Each row was made from one small tree. The marks that hang from a mark follow it in brackets, in the order of their numbers. Every link used is in the known rows. Write each row's tree.
Known rows
q_849[q_422[q_461 q_596]]: -0.07  -1.49  +1.87  +0.44  -4.30  +0.93  +0.34  +4.55  +2.13  -1.07  -0.86  +3.52  -0.34  +2.30  -0.48  -2.10  -1.30  -1.46  -0.47  -1.63  +0.73  -0.20  -1.59  +1.66
q_337[q_322 q_562[q_846]]: -1.78  -0.50  +3.05  -2.79  +1.44  -1.54  +3.37  -1.76  -2.92  +2.49  +0.66  -4.11  +1.68  -3.76  +0.39  -0.24  -1.53  -0.02  -0.59  +3.41  -3.69  +0.24  -0.67  -0.96
q_461[q_422[q_596[q_846[q_562]]]]: -2.35  -4.55  -0.75  +0.87  -3.27  -1.71  +1.06  +0.71  -0.01  +1.34  -1.44  -0.10  -0.56  +1.76  +2.32  +0.04  -1.22  +0.01  -4.10  +0.40  -2.52  +0.11  -2.54  -1.56
q_562[q_337 q_422[q_461 q_596] q_846]: -3.43  -3.42  +4.01  +3.19  -2.05  -0.50  -3.18  +2.07  +0.93  -1.04  +2.21  +2.86  -0.53  +2.73  +2.34  -3.11  -2.49  +2.63  +1.47  -2.39  -1.84  +2.55  +1.74  +2.16
q_422[q_596[q_846]]: -0.87  -2.37  +0.82  +1.37  -1.21  -2.57  -0.16  +2.44  +0.19  +2.39  -1.02  +1.32  -1.45  +0.26  +2.24  +1.63  -2.75  -1.21  -1.79  +0.83  -2.96  -1.21  -1.80  -0.59
q_337[q_322[q_422] q_562]: +0.47  +2.71  +1.60  -2.60  -1.22  +0.20  +2.07  -1.05  -2.66  -0.31  -0.24  -3.05  +2.63  -3.50  -1.25  +0.62  -0.31  -2.41  -0.44  +4.97  -4.66  -0.26  -1.01  +0.38
q_562[q_337 q_422[q_461 q_596[q_846]]]: -1.18  -2.97  +1.77  +3.98  -1.37  -0.70  -1.93  +4.03  +0.72  -0.68  -0.27  +2.94  +0.68  +2.78  +2.26  -2.03  -2.43  +1.26  -0.06  -1.85  -2.56  +1.00  -0.48  +1.50
q_322[q_422]: -0.15  +1.55  +1.29  +0.62  -3.02  -0.74  -0.43  +0.70  +0.95  -1.03  +0.31  +0.54  -1.26  -1.54  -2.13  +1.36  +0.23  -3.04  -0.55  +3.63  -3.43  -0.40  -0.39  +0.06
q_322[q_337[q_562[q_846]] q_422[q_596]]: +0.29  +0.34  +5.81  +0.44  -0.32  -2.01  +0.09  -0.44  -1.49  +0.69  +1.49  +0.22  +1.18  -2.43  +2.87  +0.49  -2.61  +0.31  +1.09  +2.11  -5.55  -0.35  +3.67  +2.64
q_322[q_337[q_562] q_422[q_461]]: +2.45  +3.49  +3.66  +0.91  -0.91  -0.80  +3.43  +2.85  +0.14  -1.06  -0.31  -1.47  +2.23  -1.91  -1.72  -1.27  -0.55  -1.09  +0.98  +1.88  -3.84  -0.59  +3.12  +0.86
q_461[q_422]: -2.03  -1.66  +1.13  +0.34  -3.94  -0.79  +1.44  +1.51  +1.83  +0.25  -1.13  -0.45  -2.09  -0.96  -0.94  +0.73  +0.40  -1.74  -2.34  +1.05  -1.45  -1.09  -0.83  -0.70
q_596[q_846[q_562[q_422]]]: -0.97  -2.62  -0.61  +1.62  +0.09  -1.56  +0.91  +0.21  -0.47  +2.69  -0.98  -0.72  +0.58  -0.72  -3.17  -1.31  -1.24  -0.63  -3.08  +3.37  -3.49  +2.48  -3.46  -1.75
q_322[q_337[q_562] q_422[q_461 q_596]]: +2.18  +2.49  +3.88  +0.77  -2.75  -0.68  +1.11  +3.34  -0.21  -0.99  +0.01  +0.69  +1.46  +0.22  +1.38  -1.19  -1.77  -0.40  +1.24  +0.24  -3.48  -0.75  +3.47  +2.17
q_846[q_562[q_422]]: -1.69  -1.82  -0.28  +1.21  -1.94  +0.39  -0.22  -0.19  +0.22  +2.30  -0.11  -0.46  -0.42  -0.22  -4.04  -2.03  -0.90  -1.35  -2.22  +2.93  -1.54  +2.50  -2.09  -1.03
q_337[q_562[q_422]]: -0.17  -0.18  +2.45  -0.73  -1.28  -0.46  +1.14  +0.70  -1.05  +2.94  -0.55  -0.50  +1.66  -1.98  -2.78  -0.70  -1.48  -2.10  -0.83  +1.74  -2.30  +0.42  -0.44  +1.23
q_562[q_846[q_596]]: -2.47  -0.62  +1.73  -1.29  +0.99  -3.66  +0.05  -1.26  +1.22  +2.50  +0.94  -0.53  -1.11  -1.90  -0.13  +0.92  -0.94  -1.53  -1.69  +2.25  -1.88  +1.67  -0.33  -2.27
q_596[q_846[q_562[q_337[q_322]]]]: -2.79  -2.11  -1.27  +2.39  +3.45  -0.21  +2.52  -2.06  -1.28  +1.39  -0.09  -4.37  +2.86  -2.36  +0.63  -1.20  -1.29  +0.88  -3.59  +4.49  -4.12  -0.16  -2.26  -3.03
q_846[q_562[q_337[q_322[q_422]]] q_596]: -2.05  +1.51  -1.38  -0.25  +1.29  +0.86  -0.81  -3.90  -0.52  -1.51  +1.15  -3.14  +3.37  -2.27  -0.20  -1.37  +0.54  -1.53  -3.07  +5.48  -3.50  +2.18  -0.67  -1.94
q_562[q_337 q_422 q_846[q_596]]: -3.26  -1.76  +2.63  +1.19  +1.93  -1.54  -2.70  -1.76  +1.02  +1.12  +1.87  +0.59  +0.93  -1.75  +0.03  -1.12  -1.47  -0.03  -1.19  +1.34  -2.72  +3.05  +0.88  +0.12
q_322[q_337]: -0.37  +0.49  +2.59  +2.69  +0.41  -0.88  +1.90  +1.76  +1.98  +2.02  -0.54  -1.32  -1.80  -3.57  -1.53  +0.52  -1.79  -1.26  -1.25  +2.80  -2.79  -1.67  +1.99  -0.51
q_846[q_596]: -1.07  +0.51  +0.05  -1.12  -0.07  -2.27  +0.34  +0.17  +1.69  +2.35  -0.27  -0.41  -0.98  -1.65  -1.42  +1.13  -0.75  -3.52  -2.42  +2.30  -0.88  +0.58  -0.88  -2.28
q_846[q_562 q_596]: -1.74  -0.54  -1.73  -0.81  +0.52  -1.61  +0.85  -1.62  +1.10  +3.09  -0.14  -1.97  +0.35  -0.86  -2.20  -0.80  -0.52  -2.60  -4.09  +3.04  -0.52  +1.77  -1.59  -3.73
q_337[q_322[q_422[q_461 q_596[q_846]]]]: +0.77  +0.81  +0.43  -0.24  -3.08  -1.29  -0.20  +3.21  -1.02  -3.10  -0.91  +0.63  -0.39  +1.35  +1.83  +0.03  -0.90  -0.20  +0.38  +1.90  -4.53  +0.81  -2.74  +0.02
q_849[q_422[q_461 q_596[q_846[q_562]]]]: +0.19  -3.18  -0.28  +1.02  -1.75  -0.09  +2.56  +3.11  +0.55  +0.04  -1.37  +1.73  +1.57  +2.78  -0.43  -2.94  -1.35  -0.02  -2.85  -0.51  -0.80  +0.99  -4.09  -0.50

Write each row's tree
-3.67  -1.26  +2.09  +0.99  +2.96  -2.60  -0.80  -1.98  +1.63  +1.48  +1.94  -0.76  +0.70  -2.21  +1.66  +0.09  -1.32  -0.58  -1.78  +1.49  -2.32  +0.87  +1.63  -1.42 -> q_562[q_337 q_846[q_596]]
-1.52  -3.72  +0.83  +0.62  -3.79  -2.41  +0.38  +2.45  +0.54  +0.53  -1.67  +1.55  -1.84  +0.84  +3.05  +1.72  -1.54  -0.57  -2.52  -0.58  -2.82  -1.29  -2.10  -0.04 -> q_461[q_422[q_596[q_846]]]
-2.03  -3.42  -0.40  +3.97  +0.18  -0.95  +0.72  +1.97  +0.43  +0.36  +0.18  +0.11  +1.68  +3.33  +2.88  -2.80  -2.06  +1.62  -2.31  -0.89  -1.82  +0.00  -0.39  -1.76 -> q_422[q_461 q_596[q_846[q_562[q_337]]]]
+1.56  +3.15  +2.69  +2.40  -2.05  -0.84  +1.23  +3.54  +2.01  -2.52  -0.15  +0.19  -0.91  -1.37  -2.44  -0.65  +0.10  -1.05  +0.78  +2.39  -3.62  +0.07  +2.38  +0.17 -> q_322[q_337 q_422[q_461]]
+0.81  -2.18  +1.36  +0.83  -2.32  -0.89  +1.53  +5.21  +1.42  -0.70  -1.73  +3.56  +0.39  +2.00  +0.58  -1.03  -1.75  -0.94  -1.29  -1.16  -1.15  -0.10  -3.42  +1.04 -> q_849[q_422[q_461 q_596[q_846]]]
-0.25  -1.82  +0.59  +1.31  -2.23  -2.70  +0.69  +4.64  +0.90  +0.53  -0.91  +1.75  -1.42  +2.71  +2.06  -0.15  -2.17  -0.06  -0.81  -1.03  -1.76  -0.36  -1.71  -0.96 -> q_422[q_461 q_596[q_846]]
-1.15  -0.72  +3.14  -3.01  +1.44  -3.01  +0.32  -1.63  -1.23  +3.43  +0.72  -0.63  +2.15  -2.30  -1.19  -0.68  -1.61  -1.34  -1.11  +1.66  -2.53  +3.32  -0.35  +0.21 -> q_337[q_562[q_422 q_846[q_596]]]
-3.45  -1.14  +2.25  -0.53  +2.54  -0.78  -2.43  -2.65  -0.38  +0.36  +1.57  -1.59  +1.40  -2.84  +0.38  -1.23  -1.53  +0.62  -0.86  +3.26  -3.59  +3.94  -0.45  +0.11 -> q_562[q_337[q_322] q_422 q_846[q_596]]
-3.18  +0.35  +2.71  +1.29  +0.64  +0.18  -1.02  -2.64  -0.72  -2.60  +2.43  -1.71  +0.92  -3.30  +0.96  +0.01  -0.18  +0.52  +0.23  +4.52  -5.65  +0.78  +0.70  +0.46 -> q_562[q_337[q_322[q_422]] q_846]
+0.14  +0.97  +1.41  +0.76  -5.61  -0.50  -1.73  +3.65  +1.15  -2.53  +0.50  +2.87  -1.79  +2.72  +0.59  -0.58  -0.60  -1.53  +0.90  +0.04  -1.72  +0.39  -0.04  +0.94 -> q_322[q_422[q_461 q_596]]
-4.19  -3.20  +3.76  +1.64  -0.73  +0.54  -4.03  -0.93  -1.21  -0.25  +2.07  +0.53  +0.00  -0.36  +3.13  -1.51  -3.03  +2.21  +0.54  +1.47  -3.66  +2.18  +0.33  +2.47 -> q_562[q_337[q_322] q_422[q_596] q_846]
-2.83  -0.84  -0.93  +0.35  +1.86  +1.07  -1.56  -3.02  -0.66  +0.95  +0.41  -2.81  +2.98  -1.76  -1.50  -2.92  -0.85  -0.65  -3.28  +4.07  -2.25  +3.91  -1.52  -1.38 -> q_846[q_562[q_337[q_322] q_422] q_596]
+0.94  +0.54  +4.14  +0.96  +0.62  -0.36  +1.88  +1.16  -0.61  +3.08  -0.86  -1.25  +1.66  -3.93  -2.53  -1.01  -2.26  -1.20  -0.41  +2.48  -3.67  +0.13  +2.06  +1.98 -> q_322[q_337[q_562[q_422]]]
-3.36  -1.38  -0.50  +1.87  +1.48  +1.50  +1.31  -2.23  -0.55  +0.97  +0.72  -4.31  +1.88  -2.09  -0.24  -1.97  -0.84  +0.20  -2.94  +4.37  -2.34  -0.07  -0.45  -2.12 -> q_846[q_562[q_337[q_322]]]
-1.97  -2.60  +1.47  +2.40  +0.19  +0.38  -2.73  +0.70  -1.30  +0.25  -0.39  +0.51  +1.09  -0.65  +2.95  -0.43  -3.00  +0.85  -0.93  +1.89  -4.49  +0.92  -1.87  +1.75 -> q_562[q_337[q_322] q_422[q_596[q_846]]]
-0.53  -0.27  +2.78  -2.96  +0.43  -3.29  +1.24  +0.75  -0.52  +1.52  +0.67  -0.30  +2.36  +0.06  -1.83  -2.42  -0.90  -0.27  +0.16  -0.31  -1.76  +4.40  -0.33  -0.39 -> q_337[q_562[q_422[q_461] q_846[q_596]]]
-3.07  -0.96  -1.16  +1.45  +2.22  -0.59  +0.22  -2.34  +1.34  +2.19  +0.82  -2.20  +2.11  -1.07  -0.15  -1.53  -0.78  -1.78  -4.23  +2.57  -0.95  +0.80  +0.50  -3.02 -> q_846[q_562[q_337] q_596]
-2.00  -2.73  +3.28  +0.66  -3.83  -1.63  -2.39  +3.20  +0.69  -0.08  +1.30  +3.07  -2.41  +3.24  +0.55  -2.31  -2.22  +1.48  +1.48  -1.63  -1.37  +3.32  -0.29  +1.31 -> q_562[q_422[q_461 q_596] q_846]
-2.24  -1.22  +2.08  -1.22  +0.17  -2.92  -1.95  -0.86  +0.85  +2.00  +1.07  +0.93  -0.85  -1.54  -1.77  -0.40  -1.32  -1.14  -0.86  +1.99  -2.20  +4.12  -1.00  -0.49 -> q_562[q_422 q_846[q_596]]
+0.40  -0.21  +5.60  +0.64  +0.85  -2.04  +2.87  +2.02  -0.51  +1.54  +0.56  -1.06  +1.64  -1.73  -1.84  -3.05  -1.91  +1.71  +1.66  +0.38  -3.67  +2.40  +2.74  +1.52 -> q_322[q_337[q_562[q_422[q_461] q_846]]]
-2.45  -0.76  +1.47  +1.85  -0.13  +1.78  -1.66  -0.34  -0.31  -0.14  +0.51  -1.39  +0.80  -2.47  -0.98  -1.35  -1.32  -0.26  -0.69  +3.34  -3.18  +1.00  -0.41  +1.12 -> q_562[q_337[q_322] q_422]
+2.13  +1.16  +2.38  +2.98  -1.83  -2.37  +0.13  +4.45  +1.13  -1.98  -0.68  +1.91  -0.67  +0.45  +1.65  +0.15  -1.86  -0.01  +0.58  +1.00  -4.85  -0.40  +1.10  +0.92 -> q_322[q_337 q_422[q_461 q_596[q_846]]]
-1.44  -2.76  -0.32  +4.17  +0.97  -0.44  +1.10  +1.54  +0.30  +0.08  -0.02  -0.54  +2.54  +1.45  -1.73  -3.78  -0.88  +1.55  -2.08  +0.80  -2.80  +2.50  -1.53  -1.37 -> q_596[q_846[q_562[q_337 q_422[q_461]]]]
+1.40  +1.82  +2.99  +2.44  -3.82  -0.62  -0.97  +4.04  +1.96  -2.54  -0.09  +1.94  -1.62  +0.78  +0.76  -0.76  -1.53  -0.62  +1.37  +0.69  -3.20  -0.10  +2.79  +1.78 -> q_322[q_337 q_422[q_461 q_596]]
-2.52  -2.55  +2.46  +3.34  -2.45  +1.24  -4.37  +1.32  +0.86  +0.51  +0.76  +2.54  -0.45  +0.75  +1.59  -1.00  -2.92  -0.35  -0.42  -0.21  -1.83  +0.10  +1.12  +2.91 -> q_562[q_337 q_422[q_596]]
+0.21  -2.32  +1.05  +1.60  -3.19  -1.93  -1.23  +4.94  +0.40  +0.10  -1.04  +3.03  -1.18  +2.85  +0.42  -1.24  -2.20  +0.25  +0.07  -1.15  -2.33  +1.85  -2.41  +0.81 -> q_562[q_422[q_461 q_596[q_846]]]
-4.26  -1.51  +2.71  +1.24  +2.18  -0.39  +0.20  -1.99  -0.43  +0.39  +1.95  -2.80  +0.41  -3.06  +1.51  -0.46  -1.39  +1.26  -0.54  +3.26  -3.79  -0.01  +0.40  -0.88 -> q_562[q_337[q_322] q_846]
+0.31  +2.79  +0.65  -0.85  -3.36  +0.17  +0.96  +2.19  -0.14  -3.68  -0.13  -1.06  -0.55  -0.63  -2.34  -0.78  +0.83  -1.47  +0.63  +3.59  -3.20  +1.15  -1.38  -0.74 -> q_337[q_322[q_422[q_461]]]
+1.55  +0.03  +4.23  +1.16  -2.02  -0.36  +0.52  +4.23  -0.23  +1.43  -0.86  +1.12  +1.26  +0.85  +0.30  -2.90  -3.08  +0.54  +1.25  -1.33  -2.03  +0.79  +2.42  +2.85 -> q_322[q_337[q_562[q_422[q_461 q_596]]]]
-1.07  -2.28  +4.23  -1.05  -2.72  -1.77  -0.31  +2.45  -1.45  +1.09  +1.22  +1.77  +0.82  +2.40  +1.15  -2.75  -2.57  +1.31  +1.59  -1.92  -1.91  +2.68  +0.41  +2.00 -> q_337[q_562[q_422[q_461 q_596] q_846]]
+1.05  -1.77  +2.03  -0.19  -2.18  -1.92  +0.92  +4.24  -1.46  +1.49  -1.32  +1.48  +2.09  +2.33  +0.88  -1.57  -2.72  +0.15  +0.03  -1.62  -2.79  +1.24  -1.59  +1.34 -> q_337[q_562[q_422[q_461 q_596[q_846]]]]
-0.84  -0.45  -1.29  -0.69  -1.36  -1.21  +0.10  +1.21  +1.33  +0.96  -0.41  -0.27  +0.58  +2.02  -4.12  -3.86  -0.11  -1.40  -2.09  +1.08  -0.01  +4.94  -2.03  -2.34 -> q_846[q_562[q_422[q_461]] q_596]
-2.32  -1.87  +0.24  +3.60  -0.96  +1.41  -0.10  +1.02  +1.17  -0.26  +0.88  -0.47  +1.73  +1.77  -2.55  -4.71  -0.49  +0.78  -1.20  +0.49  -0.86  +2.60  +0.06  -0.52 -> q_846[q_562[q_337 q_422[q_461]]]
+1.65  -1.35  +3.73  +1.43  +0.92  -1.84  +0.77  +2.45  -1.85  +3.47  -1.44  +0.59  +1.84  -2.08  +1.57  +0.00  -4.24  +0.03  -0.54  +0.92  -4.91  +0.02  +0.84  +2.63 -> q_322[q_337[q_562[q_422[q_596[q_846]]]]]
-2.62  -3.05  +0.53  +3.54  -2.89  +1.55  -2.44  +1.82  +0.73  -0.54  +0.98  +1.39  +0.94  +4.04  +0.53  -4.70  -1.87  +1.28  -0.90  -1.33  -0.45  +2.29  +0.53  +0.83 -> q_846[q_562[q_337 q_422[q_461 q_596]]]
+0.35  -0.15  +2.25  -2.16  -3.47  +0.57  +0.17  +2.93  -2.25  +0.22  -0.67  -0.23  +1.60  +1.59  +0.50  -3.10  -2.35  +0.11  +1.08  -0.20  -1.55  +2.00  -1.25  +2.02 -> q_337[q_322 q_562[q_422[q_461 q_596]]]
-1.45  -0.58  +1.97  -1.15  -0.91  -3.18  -0.98  +1.53  +1.45  +0.13  +0.86  +1.27  -0.82  +0.68  -2.16  -2.05  -0.45  -0.20  +0.13  +0.13  -1.07  +5.07  -0.79  -0.99 -> q_562[q_422[q_461] q_846[q_596]]
-0.12  +1.64  +0.87  -0.85  -5.16  +0.41  -1.46  +2.73  -0.28  -3.46  +0.09  +0.70  -1.21  +1.72  +0.92  -0.86  -0.56  -0.87  +1.06  +1.83  -2.75  +1.07  -1.38  +0.55 -> q_337[q_322[q_422[q_461 q_596]]]
-1.69  -0.87  +3.66  -2.54  +0.49  -0.77  +1.26  -1.50  -3.28  +2.18  +0.69  -2.69  +1.96  -3.19  -1.25  -1.14  -1.69  +0.54  +0.04  +3.53  -4.27  +2.69  -1.43  +0.88 -> q_337[q_322 q_562[q_422 q_846]]
-2.71  -1.19  +2.60  +1.03  +1.10  -1.92  -1.69  +0.48  +1.66  -0.63  +1.77  +0.88  +0.98  +0.52  -0.36  -2.81  -0.93  +0.94  +0.09  -0.59  -1.58  +4.31  +1.13  -0.20 -> q_562[q_337 q_422[q_461] q_846[q_596]]
-1.13  -0.34  +3.26  -2.47  -0.38  -0.93  +2.24  +0.79  -2.44  +0.38  +0.40  -2.38  +1.96  -0.76  -1.53  -3.08  -0.96  +1.51  +1.38  +1.41  -3.19  +3.58  -1.24  +0.36 -> q_337[q_322 q_562[q_422[q_461] q_846]]
-3.07  -3.14  -0.58  +2.30  +1.67  +0.04  +0.15  -1.04  -1.85  +1.41  +0.09  -2.34  +1.92  -0.18  +3.76  -1.20  -2.64  +1.38  -3.32  +2.79  -3.64  -0.36  -1.88  -1.65 -> q_422[q_596[q_846[q_562[q_337[q_322]]]]]
-2.79  -4.01  -0.44  +3.96  +1.00  -0.80  -0.34  -0.36  -0.19  +2.23  +0.30  -0.27  +1.50  +1.10  +3.60  -0.80  -2.89  +0.86  -3.53  +1.11  -2.87  -0.92  -0.67  -1.28 -> q_422[q_596[q_846[q_562[q_337]]]]
-0.52  -3.91  -0.05  +0.94  -0.81  -0.07  +1.58  +0.92  -0.17  +1.76  -1.23  +1.61  +1.48  +0.53  +0.08  -1.02  -1.88  -0.99  -3.80  +1.49  -1.83  +0.01  -4.14  -0.21 -> q_849[q_422[q_596[q_846[q_562]]]]
-0.60  -0.71  -0.95  -0.16  -1.41  -0.84  -0.44  -0.88  -2.58  -0.63  -0.37  -1.20  +0.87  -0.24  +1.48  +0.09  -1.18  -0.49  -2.28  +4.84  -5.44  +1.48  -3.68  -1.21 -> q_337[q_322[q_422[q_596[q_846[q_562]]]]]
-1.83  -2.19  +4.06  -2.61  -1.10  -0.87  -0.85  -0.87  -3.55  +2.09  +0.98  -0.56  +1.12  -0.96  +1.94  -1.15  -3.14  +1.34  +0.66  +1.49  -3.66  +2.47  -0.92  +2.24 -> q_337[q_322 q_562[q_422[q_596] q_846]]
+1.35  +0.72  +2.72  +2.98  -0.72  -2.26  -0.88  +2.26  +0.42  -0.25  -0.66  +1.69  -0.81  -1.85  +1.99  +1.93  -2.44  -0.88  -0.49  +2.82  -5.93  -1.16  +0.95  +1.33 -> q_322[q_337 q_422[q_596[q_846]]]
